Each row comes from the steps of one path. Every step used is in the known rows, and no mark comes twice. Write the path behind each row, first mark first.
Known rows:
dolar -> tuso -> nitedun -> fivot: [-24  15  12  -5  -6 -13   7  50   1  -8   5  11  35  22  22  -2   7  17
  28   6   2 -34   5  -6  38 -13  13  12 -32  13  -6 -12   4 -24 -11  19
  32  -6   2 -17 -25]
kinad -> kosufil -> lozas -> boki -> veru -> sevop -> pema: [  7   0  19  -9  74  82 -54 -24 -39   1   2 -10 -26 -42  13  -1 -90 -32
  -2 -13  60  20  87  48 -25  64   7 -20 -19  -5  53 105  -4 -21 -17 -16
  26 -11  64 -10  15]
kinad -> kosufil: [ 10   4  16  31  34  44 -15  29  -2   6   3   9  24 -28  25 -23   1 -24
  28   0  23  -9  40  41   9  13   2  12 -24 -18  15  27 -10 -10 -15   1
  39 -18  47   2 -13]
pudom -> gutumu -> pema -> sevop: [-20  16   9  24   0  -9 -29  26 -19 -12 -36 -29 -20   1  13   0 -53 -42
  -1   3  39  -8  -6  50   8   1  13 -10 -12 -10  42  46 -19 -18  -2   2
   9  -5  16 -16  12]
sevop -> pema -> gutumu -> pudom -> nitedun -> tuso -> dolar: [-37  18  -4   2  -7 -44 -21  47 -18 -23 -25 -17   0  46  14  34 -32   4
 -10  37  13 -14 -43  -6  10   6   9 -15  -4 -12   6 -11 -16 -18 -14  18
  18 -23  -6 -31   0]
fite -> badebem -> fuvuto -> dolar -> tuso -> nitedun -> pudom -> gutumu -> pema: [-22   4 -26  -2 -37 -65  -4  43  20 -14  -4 -11  16  26  23  19  58  13
  14   5  48 -56  -9 -22  59 -15   6  21 -16 -13 -12 -51  -9 -36  13  27
  14 -10  -8 -25 -24]
lozas -> boki -> veru -> sevop: [  0  17  29 -12  26  50 -29 -18 -25 -23   4  -4 -16 -33  24 -10 -53   5
  -3 -18  48   3  69  30  -2  22  12 -13 -19 -12  42  65   2 -31 -23  15
  33  -2  41 -18   2]
veru -> sevop -> pema: [  3  18  13  -4  16  18 -30  -8 -21 -16  -5 -19 -18  -9   8 -11 -38 -10
   0  -1  43 -12  33  32  -1  12  10   2 -11 -17  35  43 -14 -19  -5  17
  29   8  24  -4  -8]
sevop -> pema -> gutumu -> pudom: [-20   3   9  19  10  -8 -34  24 -25 -14 -26 -27 -18   8  -2  13 -42 -36
  -1  30  39 -15  -5  33  -4  22   7  -8  -7 -18  35  35 -29 -13  -5   8
  20   1  12 -20   0]
lozas -> kosufil: [  8  -3  15  28  29  40 -15  23   3   0   0   9  25 -26  29 -22  -6 -18
  29   6  17   1  42  41   2  12  -2  15 -19 -15  24  34 -10 -12 -17   4
  41 -17  49  -1 -14]
badebem -> fuvuto -> dolar -> tuso -> nitedun -> fivot: [-13   9  -7 -12 -13 -28  12  46  16  -8  28  14  50  20  38   6  66  38
  24   2  10 -47   4 -19  57 -18   1  26 -39   7 -36 -53   9 -34 -15  31
  38  -7   4 -15 -44]
badebem -> fuvuto -> dolar -> tuso -> nitedun -> pudom: [-14   1 -15  -5 -27 -26  14  38  19 -11  19  11  43  16  41   7  65  32
  28   3  31 -49   6 -26  57 -14   3  30 -28  -7 -20 -48   5 -31  -7  28
  35  -6   2 -11 -50]
fuvuto -> dolar -> tuso -> nitedun -> pudom -> gutumu -> pema -> sevop: [-50   0 -17   3 -37 -45  -9  39 -10 -16 -32 -17  -5  38  21  25 -27 -18
   8   7  44 -35 -37  -3  38  -9  14  -4 -13   2  24   3  -5 -25   3   4
   6  -4 -17 -26 -15]
pudom -> gutumu -> pema: [-15  18   8  25   5  -7 -29  38 -15  -5 -25 -17  -3  -4  13  -2 -28 -30
   7  11  28 -10   5  44  12   6   9   1 -14 -11  37  24 -17 -19   3  11
  10  -9  19 -14   7]
gutumu -> pudom -> nitedun -> tuso -> dolar: [-21  27  -2   5  -8 -27   3  60  -1 -19  -3   6  30  30  36  10   6  29
   7  17  -3 -15 -29  -8  22 -10  12   0 -14 -12 -14 -29  -4 -21 -28  20
  34 -36   7 -23  -9]
gutumu -> pema -> sevop: [-16  20   8  25  -3   5 -21  17 -13 -12 -23 -15 -12 -13  21 -13 -41 -32
   5  -4  34  -6   8  42  10  -3  10  -5 -14 -14  27  46 -17 -16 -13   5
  25  -8  19  -8   2]
kinad -> kosufil -> lozas -> boki -> veru -> sevop -> pema -> gutumu: [  -6  -14   20   -4   70   73  -66  -25  -48   -7  -15  -22  -40  -37
    3   11 -107  -47   -9    3   65   19   74   49  -27   70    3  -31
  -14   -3   66  112  -10  -17  -16  -19   16   -3   60  -20   22]
fite -> badebem -> fuvuto -> dolar -> tuso -> nitedun: [  8   5 -17  -5 -19 -28  10  25  44 -15  35  10  50  -4  43 -16 105  40
  21  -4  27 -53  30 -19  58 -25  -1  42 -36 -18 -40 -58  -4 -44  -9  37
  46 -10  14 -15 -45]
tuso -> dolar -> fuvuto -> badebem: [ 16  26  -7  12   1   3  23   6  32 -20   4   8  58 -28  41 -37  75  52
  25   4  19 -15  22  14  31 -26   8  40 -24 -45 -21 -26   2 -33 -15  38
  31  -9  19  16 -22]
pema -> gutumu -> pudom -> nitedun -> tuso -> dolar -> fuvuto -> badebem: [-16  18 -14   5 -18 -50   7  40  16 -39 -26  -6  32  22  34   9  43  54
   5  33   1 -19 -42 -17  33 -18   9  10 -11 -27 -21 -41  -6 -32 -19  35
  23 -26  -1 -21  -4]
veru -> sevop -> pema -> gutumu -> pudom -> nitedun -> tuso: [-29  11   7 -11  -3 -35 -45  25 -38 -35 -33 -33 -45  39   2  36 -69 -10
 -21  29  23 -17 -31   2   1  19  11 -29   3   0  33  25 -23 -17  -9  14
  21 -10   4 -41  12]
pudom -> gutumu -> pema -> sevop -> veru: [-30  23   8  13   8  -7 -42  13 -31 -16 -39 -37 -41   2   3   1 -74 -44
 -12   1  54   4   2  50  -4  13  19 -25 -18 -12  49  66 -21 -25  -7  -1
   3  -3  11 -20  15]
kinad -> kosufil -> lozas -> boki -> veru -> sevop: [ 12  -5  23  -1  70  90 -40 -13 -29  -1   6   0 -11 -51  25 -13 -68 -22
  11 -18  49  18  88  47 -15  54   5 -15 -22  -4  48  93   2 -22 -29 -17
  30 -17  74 -12  13]
fivot -> nitedun -> tuso -> dolar -> fuvuto -> badebem: [  0  30  -9  -5 -11 -25  35  30  32 -27  -4  22  50  -3  42 -14  64  74
  15   5  -7 -18  -4 -24  44 -36   6  25 -30 -28 -34 -54  15 -32 -25  59
  40 -21   3   0 -24]
lozas -> boki -> veru -> sevop -> pema -> gutumu -> pudom -> nitedun -> tuso: [ -37   15   18  -27   13  -10  -57    4  -51  -40  -31  -28  -58   27
    3   47 -109   -5  -34   18   39    2    3    0   -9   40   14  -49
   -1    6   46   61  -15  -28  -16   12   20  -15   13  -52   25]
fuvuto -> badebem: [ 13  14   8  16  10  14  -1  20  22 -13  -4   4  35 -28  25 -33  35   8
  26   4  28 -17  34  33  28 -11  11  27 -18 -30   1   5 -11 -26  -7  25
  39  -3  32   0 -21]
fivot -> nitedun -> tuso -> dolar -> fuvuto -> badebem -> fite: [ 14  34 -15  -6 -14 -32  42  22  50 -35  -5  18  52  -7  45 -20  93  82
  22  -2  -2 -24  -1 -28  54 -42  18  34 -37 -46 -41 -70   7 -35 -18  56
  38 -19  -1   0 -21]
tuso -> nitedun -> pudom -> gutumu -> pema -> sevop -> veru -> boki: [ -52   18    1   -6  -12  -26  -36   22  -46  -27  -49  -34  -45   39
    5   19 -108  -39   -1   10   71    3    2   10    8   24   23  -40
   -2   -9   55   74  -15  -21   -6  -19   -3    5    0  -40    3]
gutumu -> pudom -> nitedun -> fivot: [-25  20  20   7   7 -14 -11  68 -16  -8 -10  -6  11  38   7  20 -18  -7
  18  21   0 -23 -17  16  16   5  19 -10 -12  12  -4  -6 -15 -12 -17   3
  30 -27  15 -24   0]
kosufil -> lozas -> boki -> veru: [  1  11  24   2  49  65 -27   9 -14  -1   4   4  16 -42  26 -10 -39  -6
  16  -5  36  14  79  44   0  37   6  -2 -27  -2  33  65   1 -30 -28   5
  31 -15  53 -15   4]
boki -> veru -> sevop -> pema -> gutumu -> pudom: [-27   4  16  -5  13   3 -47 -18 -41 -32 -25 -39 -58   1 -14  17 -84 -30
 -25   9  58 -10  12  24 -15  29  11 -34  -2 -16  53  76 -24 -21  -1   4
  22   6  17 -29   7]
pudom -> nitedun -> tuso -> dolar: [-13  33   2   1  -3 -14   3  48   7 -15   4  11  41  20  39  -1  15  35
  14  10  -6 -15  -6  -3  30 -18   7  11 -19 -11 -14 -30   4 -24 -26  31
  36 -30  11 -14 -15]
boki -> veru -> sevop: [ -3  16  24  -5  15  33 -22 -16 -16 -23   2 -10 -16 -26  13 -18 -36   2
  -1 -17  41 -10  50  26   5   6  11  -9 -18 -16  34  55  -5 -26 -11  17
  38  -3  33 -12  -9]
nitedun -> pudom -> gutumu -> pema -> sevop -> veru -> boki: [ -39   22    8    1    2  -14  -43   13  -52  -23  -53  -37  -58   20
   -2   10 -109  -41   -7    5   75   10    9   29   -2   28   14  -37
   -2  -20   61   80  -22  -20  -14   -8   -2    5    5  -31   10]

Write each row's path:
[  3  34   0   7  -1  -8  17  25  12 -17   5  14  45 -10  45 -19  44  63
  15   2   0 -10   3  -3  28 -23  -5  25 -33 -25 -13 -28  10 -29 -28  48
  32 -16   6   3 -14] | nitedun -> tuso -> dolar -> fuvuto
[-57  15  -5 -16 -21 -37 -29  17 -43 -30 -48 -29 -44  42   9  16 -97 -25
  -4   9  64  -4  -6  -3  15  16  18 -33 -11  -4  51  62 -15 -28  -6  -9
  -2   4 -12 -42  -6] | dolar -> tuso -> nitedun -> pudom -> gutumu -> pema -> sevop -> veru -> boki
[-19  18  19   3   4  -1   2  54  -2  -5   3   7  36  17  16   3  -2   0
  31   8   7 -28  11   8  31  -6  16   5 -24   9  -3  -1   2 -18 -11  11
  31  -6  15 -17 -18] | tuso -> nitedun -> fivot
[-56  17   7   2  -7 -25 -27  34 -38 -21 -57 -31 -57  37  -9  32 -95 -47
  -8   3  52  -5 -21  17  10  11  27 -43 -13   0  48  47 -11 -14 -10   1
   1 -11  -7 -26   9] | fivot -> nitedun -> pudom -> gutumu -> pema -> sevop -> veru
[ -8   6  14   0  12   8 -43  -9 -30 -24 -19 -31 -32  -5  -1   2 -54 -24
  -7  13  48 -14  19  34  -3  19   6  -8  -5 -17  48  50 -17 -16  -4  15
  19  16  18 -14  -1] | veru -> sevop -> pema -> gutumu
[ 33  26  -2  13   3   4  13   0  45 -27  -5  -2  41 -38  34 -40  89  43
  34  -1  24 -23  34  20  39 -19  17  47 -29 -51 -12 -21 -15 -35   0  35
  35  -3  26   8 -12] | dolar -> fuvuto -> badebem -> fite
[-13  34  -5   1 -10 -31  11  50   3 -24  -4   3  35  26  42   8  32  56
   8  18 -12 -16 -32 -17  23 -15   8   9 -20 -14 -22 -39  -1 -29 -26  31
  31 -37   2 -15  -6] | gutumu -> pudom -> nitedun -> tuso -> dolar -> fuvuto
[-58  12  -6  -5 -24 -39 -22  27 -29 -24 -47 -29 -36  40   5  22 -75 -30
  -1   5  55 -18 -25   3  20   4  27 -26 -17   4  46  45 -12 -27   3  -4
  -5  -3 -16 -30  -1] | dolar -> tuso -> nitedun -> pudom -> gutumu -> pema -> sevop -> veru
[-19   9  21  -8  16  15 -48 -28 -34 -28 -17 -32 -47 -11 -11   6 -75 -22
 -19   2  56  -8  34  27  -6  23   7 -24  -7 -15  52  75 -16 -21   1  14
  22  11  20 -20   1] | boki -> veru -> sevop -> pema -> gutumu
[ 16  -7  16  24  67  79 -27  29 -11  17   5  11  29 -45  36 -17 -24 -28
  33   4  31  13  73  58  -4  46   0  10 -27  -5  30  53  -2 -15 -32 -13
  31 -21  69  -3   5] | kinad -> kosufil -> lozas -> boki
[-47  14  24 -22  10 -20 -49  14 -51 -31 -31 -40 -59  45 -25  47 -99 -26
 -23  20  34 -18 -15   6  -5  31  21 -50   3  12  34  54 -22 -15  -2  -2
  18  -9   7 -42  15] | boki -> veru -> sevop -> pema -> gutumu -> pudom -> nitedun -> fivot
[-16  16  12  15   3  -3 -16  51  -7 -13  -7  -9  13  19  21   5  -8 -11
  15  20   9 -18  -3  21  11   6  17  -1  -9  -4   6   4 -20 -16 -15   3
  37 -28  26 -19  -6] | gutumu -> pudom -> nitedun
[-45  12   9  12 -17 -28 -15  48 -28 -16 -52 -23 -36  36   0  30 -74 -44
   3   6  37 -16 -27  20  20  -1  22 -27  -6   2  41  27 -11  -7  -5   4
   8 -13  -2 -22   6] | fivot -> nitedun -> pudom -> gutumu -> pema -> sevop
[-19  24 -19  -3 -13 -57  -6  29   7 -36 -29 -16  16  31  21  21  20  43
  -8  39  11 -17 -45 -17  24  -9  10   4  -7 -27 -17 -30 -13 -32  -8  37
  20 -21 -10 -19  -1] | sevop -> pema -> gutumu -> pudom -> nitedun -> tuso -> dolar -> fuvuto -> badebem
[-31   8   9  11   4 -20 -40  38 -25 -18 -28 -30 -17  32  -3  29 -46 -35
  -4  40  24 -18 -17  24   0  22  14 -15  -1  -4  24  22 -30 -13  -2   1
  21 -15  12 -28   3] | sevop -> pema -> gutumu -> pudom -> nitedun
[-28  16   8  23  -5 -16 -23  46 -21  -4 -37 -20 -12  12   4  12 -39 -32
  15  13  41 -18  -8  31  18   9  12  -4  -4 -10  43  22 -16 -11   7  11
   3  -8   7 -13   5] | nitedun -> pudom -> gutumu -> pema
[-47   3 -17   5 -31 -43  -7  52  -7 -11 -21  -6  12  34  23  24  -2  -5
  13  13  33 -40 -26 -10  42  -4   9   7 -14   0  18 -19  -2 -25   9  16
   8  -7 -13 -22 -21] | fuvuto -> dolar -> tuso -> nitedun -> pudom -> gutumu -> pema
[-10  23  17  -4  19  23 -30  -7 -30 -24 -14 -16 -24  -9  17 -26 -63 -12
   2  -4  56  14  47  34  -3  19   8 -16 -20 -26  31  73 -15 -28 -36   0
  30   6  28 -20 -12] | pema -> sevop -> veru -> boki
[-17  -2 -15  -6 -25 -39   6  47  13 -11   6  -3  36  30  34  20  55  23
  23  12  34 -51  -8 -18  56 -11   6  25 -27  -4  -5 -48   2 -34   4  25
  18  -4  -1 -21 -40] | badebem -> fuvuto -> dolar -> tuso -> nitedun -> pudom -> gutumu
[-36  10  16 -14   5 -10 -54  -3 -42 -37 -28 -41 -57  26 -12  32 -89 -31
 -26  18  42 -13   1  14 -12  31  19 -41   4  -4  42  64 -26 -20   1  -1
  23 -11  17 -37   9] | boki -> veru -> sevop -> pema -> gutumu -> pudom -> nitedun
[-22  12  18   8  -4   3   6  50  -7  -9 -15   6   7  16  11   9 -14  -7
  26   6  19 -24  11   4  27  -3  14   0 -16  -6  13  -4  -1  -8 -17  22
  35 -14  11  -7 -20] | fivot -> nitedun -> pudom
[-22   9  11  10  -9   3   3  45   1 -10  -6   4  29  15  21   3  -4  -6
  36   8  29 -28  13   1  31  -2  19  10 -12  -6  14   6  -1 -15  -5   8
  28  -5  13 -12 -24] | tuso -> nitedun -> pudom
[ 20   9 -11   3  -6 -16   3  15  38 -11  31   8  36 -22  36 -26 103  40
  15  -7  34 -44  37   2  49 -21  -9  45 -37 -28 -34 -53 -10 -41 -16  46
  48 -10  18  -4 -37] | fite -> badebem -> fuvuto -> dolar -> tuso
[  9  35 -19  -2 -16 -45  27  33  43 -41 -10   2  48  12  46  -9  88  76
  20  12   1 -25 -26 -24  44 -29  24  31 -21 -46 -42 -64 -10 -37 -12  35
  32 -31   3 -12  -6] | gutumu -> pudom -> nitedun -> tuso -> dolar -> fuvuto -> badebem -> fite
[-44   9   2  14 -23 -29 -16  44 -19 -16 -45 -28 -16  34   9  25 -64 -42
  12  10  46 -22 -25  17  23   0  26 -18  -4   0  42  37 -11 -14   9 -10
   0  -5  -1 -27   2] | tuso -> nitedun -> pudom -> gutumu -> pema -> sevop
[ -4   2 -17  -7 -29 -36  15  33  36 -15  23  11  41  12  34  -1  93  38
  30  -2  40 -59  18 -33  65 -22   3  36 -26 -18 -35 -62  -2 -37  -5  34
  39  -8   2 -15 -46] | fite -> badebem -> fuvuto -> dolar -> tuso -> nitedun -> pudom
[-38   8  22  11   2 -24 -23  69 -25 -16 -26 -18  -4  44  -1  33 -33 -21
  11  36   5 -24 -28  16  15  11  15 -20  -6  11  11   2 -18  -9 -17   1
  22 -19  12 -34   6] | pema -> gutumu -> pudom -> nitedun -> fivot
[ -6  40  -1  -2  -6 -20  11  39  11 -20   4  12  46  16  45  -3  41  62
  12  11 -14 -12  -9 -13  31 -22   3  19 -25 -14 -24 -40   7 -29 -25  42
  33 -32   6  -7 -12] | pudom -> nitedun -> tuso -> dolar -> fuvuto
[ 27  18   9  13   7   0  -7  20  28 -10  19  -2  28 -26  24 -27  66  15
  23  -5  35 -32  50  21  34 -12   2  30 -26 -31 -16 -19 -16 -30 -11  31
  42 -11  34  -6 -18] | fite -> badebem -> fuvuto
[-39  15  12 -21   2 -27 -52   8 -42 -41 -32 -34 -58  32  -7  39 -90  -7
 -35  18  31 -13 -16  -6  -2  24  13 -45   0   1  37  50 -21 -23  -4  14
  26 -15   5 -46  12] | boki -> veru -> sevop -> pema -> gutumu -> pudom -> nitedun -> tuso
[-10  33   0  -3  -7 -18  26  39   9 -19   2  20  39   8  41  -3  36  61
  11   3 -12 -13  -6 -21  33 -28   1  13 -34 -16 -22 -45  17 -26 -33  52
  39 -25   0  -3 -19] | fivot -> nitedun -> tuso -> dolar -> fuvuto
[-14  10   4   3  -9  -3   4  33  10 -13   9  11  38   3  34 -15  18  12
  24   4   9 -29  19   1  33 -13  10  21 -30  -2   5  -3  -2 -30  -7  18
  36  -8  12 -14 -30] | dolar -> tuso -> nitedun
[-61   7 -17  -6 -28 -44 -20  27 -21 -21 -34 -24 -27  41  12  28 -49 -21
  -4   3  60 -23 -30  -4  27   4  19 -19 -19   1  29  24  -6 -32  -1   1
   0   0 -20 -30 -13] | fuvuto -> dolar -> tuso -> nitedun -> pudom -> gutumu -> pema -> sevop -> veru
[ 13  32 -11   4  -4 -14  24  17  32 -25  -1  15  56 -22  47 -31  74  76
  19   3   8 -14   6  -5  40 -31   1  36 -28 -40 -27 -37   8 -37 -20  54
  34 -13   7   6 -19] | nitedun -> tuso -> dolar -> fuvuto -> badebem
[-24   5  10   9  -7 -11  -5  53  -6  -8 -19 -10  19  28  13  17 -16 -15
  30  16  33 -31   0  10  29   0  23   4 -12  -4  28   4  -4 -17   7   5
  12  -4  10 -21 -15] | tuso -> nitedun -> pudom -> gutumu
[-34  14  -1   8 -11 -37  -9  57 -10 -26 -20  -8  16  37  26  22 -10  15
   0  31   2 -17 -41  -5  19  -6   7  -8  -7 -11   1 -21  -9 -19 -26  18
  24 -29   3 -34  -2] | pema -> gutumu -> pudom -> nitedun -> tuso -> dolar
[  6  29   2  14   4  10  15  14  11 -11  10   6  47 -18  39 -26  47  42
  21   2  13 -10  20  15  19 -16   0  29 -29 -30  -7 -16   4 -26 -22  33
  30 -13  16  12 -18] | tuso -> dolar -> fuvuto
[ 19  22   4  14   6  10   6   9  27 -19  -3   4  39 -33  31 -33  61  36
  26   4  18 -16  31  24  30 -14   8  36 -23 -33  -6  -5  -9 -32  -8  37
  36  -6  25  10 -16] | dolar -> fuvuto -> badebem
[-26   4  10  -3   2 -17 -48  15 -38 -31 -29 -41 -44  33  -4  29 -69 -31
 -14  28  36 -17 -16  20  -8  25  17 -25   7  -4  39  38 -28 -15  -4  -3
  19  -4  14 -32   9] | veru -> sevop -> pema -> gutumu -> pudom -> nitedun
[-40  12   2  15 -17 -26 -16  56 -16  -9 -33 -16   2  30  10  22 -39 -31
  19  15  35 -27 -14  11  27   5  21  -7  -4   0  37  16  -7 -14  13   0
   2  -9   1 -24  -3] | tuso -> nitedun -> pudom -> gutumu -> pema
[-42  20   7  12  -1 -14 -37  22 -37 -16 -53 -37 -51  18  -5  15 -88 -46
  -3   3  67  -2 -11  36   4  16  21 -30 -10 -11  55  63 -19 -18  -4  -4
  -5  -1   0 -19  12] | nitedun -> pudom -> gutumu -> pema -> sevop -> veru
